Each row was made from one small tree. The marks that hang from a mark follow it in brackets, in alphabetical order. Every link used is in the known rows. Write each row's tree.
(in the rows, 128 means zero)
Known rows:
putiv(zubil): [167 133 107 130 116 118 146 135 140 122 148 114 122 145 120 130 129 124
 126 111 127 122 129 137 124 136]
gebo(putiv): [113 119 126 138 118 130 142 114 125 133 139 110 114 136 136 126 125 141
 114 101 136 116 140 137 154 142]
gebo(kabon putiv(zubil(tadi(vuvud)))): [145 109 146 171  89 129 192 120 140 152 152  53  91 156 156 105 112 143
  47  78 121  92 100 131 161 157]
givibon(mamosip zubil(putiv tadi(vuvud))): [170 146 175 175 122 150 160 200 126 131 153  35 141  95 152 155 147 139
  95 151  95 127  58 133 141 138]
zubil(tadi): [155 121 133 146 119 131 152 135 141 133 131  99 127 119 142 128 116 125
 106 122 126 130  98 119 121 121]
givibon(mamosip zubil): [124 137 154 158 135 140 156 147 112 114 133  65 147 112 143 150 146 147
 130 159 111 131 120 144 155 127]
zubil(givibon tadi): [165 130 154 161 123 138 185 150 138 127 140  71 122 108 137 125 121 131
  87 126 123 139  78 120 120 125]
gebo(kabon(zotuta) putiv): [ 68 116 159 149 125 136 161  74 102 145 134  78 116 156 157 111 144 156
  79 119 138 112 149 145 172 175]
zotuta(kabon): [132 124 167 147 129 129 122 120 121 130 125 129 125 131 130 113 156 130
 119 146 130 135 121 132 125 139]
givibon(mamosip(dupi) zubil(tadi)): [171 137 155 177 123 150 197 157 137 110 131  28 152  93 164 164 149 158
 128 161 120 124 115 122 155 107]
putiv(gebo zubil(givibon)): [168 138 122 146 108 134 177 150 127 122 171  84 121 141 126 135 140 140
  94 108 131 120 128 127 137 170]
kabon(gebo(putiv(zubil)) zotuta): [123 123 154 163 102 123 191  87 128 144 157  80 110 194 141  99 139 148
  97  91 132 106 132 151 177 180]
kabon(gebo(putiv(zubil(tadi))) zotuta): [150 117 156 180  94 126 213  95 140 149 160  49 109 186 156  99 128 145
  76  85 131 108 101 142 170 172]
tadi(zubil(givibon)): [139 130 200 166 139 138 148 151 122 132 139 107 122 130 121  92 120 132
  80 118 132 140  94 113 140 145]
putiv(gebo(kabon(zotuta)) zubil): [112 127 133 141 113 134 160  99 107 142 156  77 126 172 152 121 157 148
  79 122 136 108 154 132 157 194]
tadi(zubil(givibon(mamosip))): [144 136 210 175 138 140 171 160 121 123 127  78 134 119 128 114 120 149
  96 123 126 137 118 125 157 142]
putiv(gebo zubil(givibon tadi(vuvud))): [195 133 156 168  92 139 202 178 141 142 169  56 105 138 143 109 122 136
  57 104 109 112  72 111 129 154]
zotuta(kabon(gebo(putiv))): [ 97 106 185 179 109 131 153  89 119 143 136 116 111 167 141 100 150 152
  95 106 138 113 127 142 172 174]
vuvud(tadi(zubil(givibon))): [155 129 230 164 122 142 151 162 116 139 138 108 108 132 122  40 108 133
  57 122 128 131  75 103 153 134]
zotuta(kabon(gebo)): [111 116 186 170 119 129 139 103 122 139 126 135 124 159 133 102 154 138
 110 132 130 126 115 133 146 157]
kabon(gebo zotuta): [ 97 127 176 151 125 132 157  95 119 144 125 114 130 170 141 101 141 139
 113 136 125 124 118 133 152 157]
tadi(vuvud zubil(givibon)): [140 131 232 171 130 140 150 169 124 148 132 111 108 135 123  69 113 130
  65 119 112 131  70 107 141 138]
putiv(gebo): [116 125 121 129 118 138 124 131 118 135 143 124 132 136 140 136 137 139
 117 122 135 118 143 115 138 156]
zubil(givibon(mamosip(dupi)) tadi): [188 142 159 171 120 148 228 161 148 108 124  34 138  86 150 160 135 164
 120 140 129 126 124 119 144 114]

Which tree is each row?
[166 132 185 164 113 140 188 169 141 141 135  73 107 114 138  99 113 130
  71 127 104 128  53 114 121 118]
zubil(givibon tadi(vuvud))
[177 141 238 174 119 152 192 174 126 120 120  71 124 111 134  76 121 165
  90 135 133 118 120 102 180 123]
vuvud(tadi(zubil(givibon(mamosip(dupi)))))
[147 142 178 164 134 151 123 182 113 136 179 102 136 125 127 129 147 141
  70 109 143 135 105 103 141 199]
tadi(zubil(givibon putiv(gebo)))
[173 143 163 162 108 154 163 199 129 144 173  67 121 110 143 136 142 138
  60 118 115 123  62 105 121 173]
zubil(givibon putiv(gebo) tadi(vuvud))
[160 150 197 169 144 145 151 187 121 121 153  75 144 106 120 143 140 147
  97 121 131 141 110 129 148 170]
tadi(zubil(givibon(mamosip) putiv))
[181 120 140 162  87 125 187 145 152 147 157  67  92 150 145 105 107 132
  75  79 114 101  87 130 146 137]
gebo(putiv(zubil(tadi(vuvud))))
[ 84 118 174 160 114 133 172  82 114 149 136  94 116 178 149  98 138 153
  99 107 132 112 129 142 179 171]
kabon(gebo(putiv) zotuta)
[160 152 228 174 135 147 153 205 123 135 145  77 129 112 121 119 132 145
  81 122 112 132  84 121 150 163]
tadi(vuvud zubil(givibon(mamosip) putiv))
[134 132 176 179 105 131 224 102 124 136 166  52 104 185 135  99 141 154
  76  96 129 115 113 154 175 186]
kabon(gebo(putiv(zubil(givibon))) zotuta)
[ 82 138 155 160 137 158 123 129  80 138 176  57 150 136 163 149 193 152
  69 161 131 125 116 133 156 212]
givibon(zubil(putiv(gebo(kabon(zotuta)))))
[118 131 144 154 121 152 144 127 108 149 165  60 141 133 170 145 166 147
  62 130 141 120 115 119 141 206]
zubil(putiv(gebo(kabon(zotuta))) tadi)
[155 137 154 169 111 157 132 194 117 146 179  60 133 113 159 141 155 133
  67 139 107 121  53 108 130 167]
givibon(zubil(putiv(gebo) tadi(vuvud)))
[108 121 138 151 114 127 179  79 113 140 154  61 109 174 150 112 144 151
  77 102 138 106 151 154 173 183]
gebo(kabon(zotuta) putiv(zubil))
[136 112 162 180  97 122 171  95 131 138 156 100 105 184 133 101 151 147
  94  90 137 108 128 149 170 181]
zotuta(kabon(gebo(putiv(zubil))))
[128 122 131 165 110 131 199 109 122 124 164  54 103 149 133 128 134 154
  63  88 139 110 136 150 164 177]
gebo(kabon putiv(zubil(givibon)))
[120 126 131 175 121 159 134 153 104 135 182  44 146 113 169 166 169 146
  56 138 134 121  90 117 146 193]
givibon(zubil(putiv(gebo(kabon)) tadi))
[157 145 216 166 135 145 129 198 123 146 157 108 118 123 117  96 132 128
  67 116 118 136  64 108 132 164]
tadi(vuvud zubil(givibon putiv))
[171 136 164 170 122 140 209 160 138 117 129  40 134  97 142 144 121 149
 100 132 118 135 101 133 134 124]
zubil(givibon(mamosip) tadi)
[164 107 168 198  88 125 196 101 145 143 160  70 103 176 147 102 142 144
  72  82 135 109  99 142 162 172]
zotuta(kabon(gebo(putiv(zubil(tadi)))))
[123 135 154 157 117 141 193 114 104 135 167  51 121 162 148 118 162 154
  58 128 134 117 135 136 154 201]
putiv(gebo(kabon(zotuta)) zubil(givibon))
[195 129 143 150  98 123 173 159 155 143 145  87 106 141 137 107 110 119
  89 105 106 114  74 123 121 121]
putiv(zubil(tadi(vuvud)))
